What can hang from each mark:
M: G
J: Z
L: E G J M Z
E: M Z
G: E J
Z: E J

Known rows, with every way that one mark hangs from another:
{M {G E J}}: [0.484, 3.793, 3.033, 1.855, -3.600, -1.132, 0.988, 2.952, -2.297, 0.768, 6.209, 1.204, -1.205, -1.412, -1.477, -2.792, -2.931, -3.464, 0.744, 1.577]
{G E}: [-0.660, 3.124, -1.294, -4.027, -0.231, 0.789, -2.601, 3.426, -0.085, 1.929, 1.388, -0.183, 4.173, -0.994, -1.431, -2.692, 2.555, -0.919, 2.353, 2.138]
{M {G E}}: [0.019, 4.213, 0.446, -0.040, -0.116, 0.710, -1.109, 1.434, 0.135, 2.491, 2.444, 3.196, 1.277, -4.081, -3.197, -3.431, 0.290, -2.984, 0.454, 2.736]
{G {E M Z} J}: [2.354, -1.956, -0.697, -1.100, -3.425, 0.414, 3.887, 5.384, -2.152, 0.193, 1.654, -3.807, 0.082, 3.964, 1.320, -2.113, -1.174, -2.163, -0.537, 0.981]
{G {E M}}: [1.908, 0.546, -1.153, -3.176, -1.054, 0.815, 0.053, 4.781, 0.389, 0.193, -1.175, -1.126, 2.662, 1.036, -1.197, -2.144, 1.271, 1.077, 3.266, 0.470]
{E {M G} {Z J}}: [4.465, -2.825, 0.969, 2.455, 3.957, -0.813, -1.116, 0.818, -2.421, -1.764, -2.888, 2.440, -0.262, 1.687, -0.176, -1.746, 0.572, -1.860, -1.005, -1.183]
{L G {J Z}}: [-3.791, 1.838, 2.950, -4.006, 1.273, 1.989, -2.408, -4.290, 2.318, -2.413, -1.686, -1.326, -0.918, -0.538, 0.277, 2.851, 3.013, 3.881, -2.707, -0.471]
{G {J {Z {E M}}}}: [-0.634, -0.860, -1.957, -0.279, -3.233, -0.862, 1.284, 2.205, -1.763, -0.423, 1.560, -5.216, -2.347, 6.107, -0.473, 0.303, -1.377, 2.422, 4.235, -0.102]
{L G Z}: [-4.241, -1.018, -0.675, -0.209, 1.733, -0.950, 0.400, -3.985, 4.699, -2.438, -2.092, 2.005, 0.713, -6.456, 1.823, 4.852, 4.104, 0.655, -3.244, 1.874]
{M G}: [-0.902, 2.416, 1.125, 0.531, 3.092, 1.970, -1.168, 0.325, 0.430, 0.828, -1.130, 5.797, 2.280, -4.407, -2.155, -3.046, 2.159, -0.971, 2.437, 0.439]
{M {G {E Z} J}}: [0.426, 1.699, 1.574, 1.778, -2.211, -1.576, 2.979, 2.257, -3.379, 3.173, 5.352, 0.730, -1.017, -0.955, -0.754, -3.022, -2.769, -6.015, -2.322, 2.813]
{Z E J}: [-0.760, 1.554, -2.861, 0.442, 4.548, -1.671, -7.623, 0.418, -1.660, -1.474, 1.076, -1.135, 1.464, 2.422, -1.823, 0.784, 1.722, -2.089, 2.948, 0.186]
{E {M G} Z}: [2.453, -1.957, -0.164, 1.806, 3.059, 1.714, 3.415, 1.529, -0.049, 1.564, -4.888, 4.743, 1.163, -0.687, -0.835, -3.187, 1.133, -1.140, 0.437, -0.504]
{G {E M Z}}: [1.675, -1.250, -2.730, -3.297, 0.166, 0.968, 1.954, 4.248, 0.056, 2.236, -3.038, -1.370, 3.102, 2.147, 0.122, -3.359, 1.845, -1.112, 0.710, 1.295]
{J {Z E}}: [-3.271, 2.694, -5.172, -2.682, 1.653, 0.265, -3.160, -0.790, -0.104, 3.746, -0.329, -1.923, 2.014, 1.258, -2.501, -0.959, 2.992, 1.434, 3.917, 1.389]
{G E J}: [-0.847, 2.046, 1.417, -2.030, -2.716, -0.256, -1.009, 3.961, -2.064, -0.327, 5.004, -1.813, 0.693, 1.212, 0.000, -1.572, -0.881, -2.061, 1.653, 2.048]
{J Z}: [-2.319, 0.974, -2.192, -3.543, 1.705, 2.223, -3.320, -0.311, 0.553, 1.170, -1.884, 0.281, 2.452, 0.361, -0.873, -0.973, 5.616, 3.418, 3.836, 0.419]
{L M}: [-2.361, 0.529, -0.089, -2.914, 1.289, 5.203, -1.251, -1.392, 0.039, 0.753, -2.043, 3.126, 6.421, -1.127, -0.539, 1.277, 2.266, 3.452, 3.934, -0.530]
{L E G M Z}: [-3.187, -2.892, -0.654, 1.197, -0.152, 0.391, 2.091, -7.763, 5.343, 0.159, -2.171, 1.816, 1.381, -6.784, 5.201, 6.709, 1.827, 2.329, -3.707, 0.237]
{E M Z}: [1.009, -2.951, -2.488, -2.299, 3.280, 2.546, 1.616, 2.650, 0.586, 0.556, -6.415, 1.273, 3.452, 1.396, 1.160, -2.650, 3.640, 0.692, 1.850, -0.460]
{L {E Z} J {M G}}: [1.176, -0.388, 2.059, 1.351, 3.013, 2.267, 0.210, -5.289, 0.652, 2.852, -3.444, 4.993, 0.270, -3.097, 1.719, 0.603, -2.517, -0.983, -4.855, -2.631]
{E {M G}}: [2.358, 0.244, 1.671, 1.226, 2.661, 1.962, 1.658, 1.693, 1.111, -0.240, -3.296, 4.955, 0.505, -1.798, -1.766, -3.113, 0.137, 0.584, 2.978, -1.351]
{J {Z {E M}}}: [-0.589, 0.206, -4.357, -1.448, 0.485, 0.518, -0.590, 1.031, 0.691, 1.454, -2.180, -3.924, 0.374, 3.817, -2.459, -0.716, 2.086, 3.221, 4.315, 0.025]
{E M {Z J}}: [2.587, -4.143, -1.088, -1.081, 3.230, 0.924, -2.773, 2.513, -2.200, -2.458, -4.483, -1.255, 1.463, 4.204, 1.579, -0.299, 3.424, 0.260, 0.506, -1.480]

Rows:
[1.648, 0.539, 1.668, 4.070, -1.172, -1.667, 3.219, 1.822, -2.379, -0.933, 3.213, 0.574, -3.442, 0.815, -2.145, -2.255, -4.766, -1.932, 2.154, -1.180]  {Z {E {M {G J}}}}
[1.842, -0.378, 1.240, -1.893, -4.073, -0.758, 2.130, 6.082, -1.066, -2.068, 3.079, -3.416, -0.450, 3.103, 0.287, -1.294, -2.157, -0.086, 1.914, 0.681]  {G {E M} J}
[0.319, 2.091, -1.125, 0.277, 0.194, 0.826, 0.754, 1.032, -0.925, 5.242, 0.487, 2.706, 1.774, -3.124, -2.239, -4.267, 0.393, -4.805, -1.638, 2.866]  {M {G {E Z}}}
[-1.526, 2.667, -0.923, -3.173, -5.235, -0.836, -1.019, 2.595, -1.757, 0.890, 6.044, -4.584, -0.965, 3.694, -0.344, -0.391, 0.437, 1.071, 1.663, 2.106]  {G E {J Z}}
[-1.919, 3.015, -0.593, 3.617, -2.010, -1.895, 0.535, -0.920, -2.262, 1.559, 4.888, -1.008, -3.670, 1.115, -3.195, -1.337, -2.583, -0.933, 2.210, 1.412]  {M {G {J {Z E}}}}
[2.291, -1.272, -2.215, 0.907, 2.963, -1.677, -4.804, 2.172, -1.970, -2.491, -1.083, -2.855, 0.187, 4.877, -0.656, 0.299, 0.321, 0.575, 2.260, -0.631]  {Z {E M} J}
[-0.074, 3.900, 1.395, 1.243, -5.495, -1.578, 0.986, 1.889, -2.739, 2.163, 6.940, -2.151, -3.049, 0.678, -1.871, -2.112, -1.728, -0.980, 0.050, 2.048]  {M {G E {J Z}}}
[1.581, -5.201, 2.000, 0.289, -0.569, 0.848, 6.192, -1.177, 2.287, -0.758, -1.712, -2.311, -2.204, 0.110, 7.649, 1.324, 0.026, 0.042, -2.582, -0.241]  {L {E M Z} {G J}}
[2.099, -0.421, 4.144, 2.342, -1.252, 0.915, 3.677, 3.062, -1.172, -2.744, 0.668, 3.218, -1.896, 0.088, -0.345, -2.089, -2.066, -0.051, 2.073, -1.515]  {E {M {G J}}}
[1.689, -2.181, 1.736, 2.899, 2.093, -3.789, 1.378, -2.989, 4.786, -2.823, -3.649, 5.013, -5.710, -4.614, 1.181, 1.361, -2.750, -0.108, -5.184, -3.555]  {L {E {M G}} J Z}
[0.663, 1.496, -1.884, 2.107, 0.249, -0.104, 1.198, -0.113, 0.236, 2.375, -1.628, -0.019, -1.748, 1.275, -4.079, -2.225, -0.289, 1.429, 3.380, -0.004]  {J {Z {E {M G}}}}
[-1.833, 3.518, 0.225, 1.173, -0.624, 1.042, -1.818, -5.284, -1.080, 1.667, 1.480, 0.474, -0.648, -0.140, -5.249, 1.115, -3.399, 3.166, -1.569, -1.307]  {L {J {Z E}} {M G}}
[-3.476, 1.985, -2.265, -0.638, -1.711, -1.608, -1.266, 0.419, -2.173, 0.915, 3.698, -4.067, -1.084, 3.842, -1.698, 0.515, -0.069, 0.746, 3.442, 1.064]  {G {J {Z E}}}
[2.588, -2.350, 2.692, 2.800, -0.208, 0.517, 5.151, 1.794, -2.378, -0.403, -0.192, 2.628, -1.043, 1.236, 0.628, -2.663, -1.619, -1.960, -0.301, -1.024]  {E {M {G J}} Z}
[-1.744, 1.657, -0.667, 2.532, -3.594, -1.550, 1.464, -2.554, 0.636, 2.234, 3.185, 3.927, 1.494, -5.041, -2.210, 2.371, -2.727, -1.559, -3.415, 1.359]  {L {M {G E}} Z}
[3.018, 0.014, 0.033, 3.629, 2.364, -2.333, -2.762, 1.121, -2.017, -1.383, -0.065, -0.113, -2.232, 1.653, -3.011, -1.140, -2.008, -1.464, 1.111, -1.311]  {Z {E {M G}} J}
[1.703, 1.000, -0.781, 3.207, 2.520, 0.281, 0.986, 0.668, -0.006, 1.289, -2.259, 2.478, -0.259, -1.277, -3.867, -2.973, -0.991, -1.113, 2.943, -0.146]  {Z {E {M G}}}
[0.734, 0.071, 0.436, -2.523, -6.646, -0.797, 2.073, 4.649, -1.371, -0.684, 3.549, -6.298, -2.216, 4.984, 0.167, -0.861, -0.558, 2.299, 1.975, 0.729]  {G {E M} {J Z}}
[-1.195, 0.156, 1.419, -2.290, 2.400, 3.190, -2.841, -3.243, 1.558, -0.269, -3.313, 1.909, 2.362, -1.334, 2.507, 2.637, -0.771, 2.980, -1.045, -3.203]  {L E J M}
[2.507, 1.655, -0.233, 1.148, 0.835, -1.904, -3.378, 1.093, -3.296, 1.811, 2.823, 0.416, -0.350, -0.029, -1.603, -2.291, -0.443, -5.622, -2.700, 1.330]  {M {G {E {Z J}}}}
[-0.930, 2.167, 4.423, 1.117, 1.750, 3.384, -1.502, -3.487, -0.872, -1.000, -0.768, 5.608, 1.586, -2.759, -2.686, 1.474, -2.955, 1.686, -1.381, -2.572]  {L J {M G}}
[0.598, -3.458, -3.959, 2.508, 1.458, -5.587, -3.981, 0.155, 0.383, -4.186, -0.627, -2.176, -1.776, 1.721, -0.207, 3.223, -0.603, -0.417, -0.928, -0.840]  {L {Z {E M} J}}
[3.700, -5.040, -1.831, -0.013, 4.008, -0.327, -2.528, 0.978, 0.568, -0.763, -4.767, -1.204, 0.604, 3.689, 4.887, -0.079, 2.291, -1.125, -0.275, -2.195]  {L {E M {Z J}}}
[3.627, -2.690, -2.506, -1.577, 0.442, -0.973, -2.614, 3.889, -2.421, -0.359, -0.701, -3.973, 1.028, 4.964, 1.098, -1.096, 1.158, -1.797, -0.997, 0.509]  {G {E M {Z J}}}
[1.517, -0.503, -2.860, -2.096, 1.963, -1.648, -5.097, 2.117, -2.900, 0.648, 1.068, -2.516, 2.204, 2.868, 0.400, -0.742, 2.480, -3.977, -1.917, 1.871]  {G {E {Z J}}}
[-2.062, 0.981, 3.621, -1.037, -5.880, 1.949, 3.806, -1.749, -1.129, -0.875, 6.206, -3.240, 1.481, -1.131, 2.823, 4.270, -2.857, 1.060, -1.929, 1.561]  {L {G E J} M}
[-4.630, 0.308, -0.656, 1.056, 2.349, -3.999, -1.326, -6.160, 4.184, -3.622, 0.289, -0.596, -2.040, -4.613, -0.738, 6.056, -0.979, -0.442, -6.358, 1.205]  {L G J {Z E}}
[-1.487, -3.095, 1.775, 0.154, -1.179, 3.133, 5.115, -5.311, 0.925, 2.033, 0.662, -0.911, 1.008, -1.308, 7.207, 4.313, -0.724, 0.317, -3.289, -0.011]  {L {E Z} {G J} M}
[-3.982, -1.797, -0.041, 0.549, -0.116, 0.784, 2.360, -7.289, 3.400, -1.659, -1.697, 2.311, 3.030, -6.132, 2.252, 7.138, 2.065, 2.621, -3.564, 0.841]  {L G M Z}
[-1.581, 1.223, -0.017, -3.485, 2.329, 0.846, -5.390, -2.760, 2.265, 0.141, -2.639, -0.817, -1.166, 0.828, 1.026, 0.466, 2.711, 3.094, -0.168, -2.440]  {L E {J Z}}
[0.502, -0.461, 2.969, 1.646, -2.823, 0.473, 3.158, 1.564, -1.500, -1.962, 1.258, 0.461, -3.328, 3.036, -0.708, -1.642, -1.174, 2.492, 2.416, -1.318]  {E {M {G {J Z}}}}
[2.653, -0.794, 0.961, 1.823, 2.534, 1.156, 1.205, 0.887, 2.810, 1.426, -4.741, 4.279, -0.846, -2.814, 1.048, -2.883, 0.336, -0.133, 2.299, -1.811]  {L {E {M G}}}
[-1.497, 0.622, 1.563, 4.145, -6.974, -2.547, 4.149, -1.260, -1.825, 0.142, 6.947, 1.712, -1.542, -3.539, -1.140, 2.939, -5.789, -2.054, -3.554, 0.682]  {L {M {G E J}} Z}
[0.416, -2.063, 3.409, -2.918, 0.478, 1.222, 0.059, -4.099, 4.873, -2.435, -4.712, -3.316, -3.662, 0.702, 4.181, 2.702, 1.670, 5.112, -3.008, -2.358]  {L {E M} G {J Z}}
[0.717, -1.684, 3.928, -2.099, 3.074, 1.323, 0.086, -3.067, 4.758, -3.440, -5.042, -0.032, -2.227, -1.859, 3.902, 2.321, 0.640, 3.179, -3.457, -2.894]  {L {E M} G J}
[-3.242, 3.058, -2.595, -2.446, 2.090, -0.069, -5.459, -1.424, -0.003, 0.035, -0.351, -2.377, -0.611, 2.309, -3.834, 0.317, 0.495, 2.069, 0.458, -0.914]  {L {J {Z E}}}
[-0.187, -4.563, -0.936, 0.746, 0.960, -1.716, 3.594, -4.288, 7.159, -1.485, -4.922, 0.452, -2.111, -4.988, 5.186, 4.610, 2.346, 2.118, -3.353, -0.260]  {L {E M} G Z}
[-1.959, -0.941, -3.961, 3.103, 0.193, -3.619, -4.603, -4.102, -0.993, -2.035, 1.835, -0.646, 1.318, 0.430, -0.424, 6.553, -1.808, -0.180, -1.428, -0.648]  {L M {Z E J}}
[-0.402, 0.504, -0.885, -1.933, -1.932, -0.206, 0.983, 3.552, -2.535, 1.739, 3.540, -2.294, 1.347, 1.456, 1.285, -1.863, 0.085, -4.240, -0.462, 2.513]  {G {E Z} J}
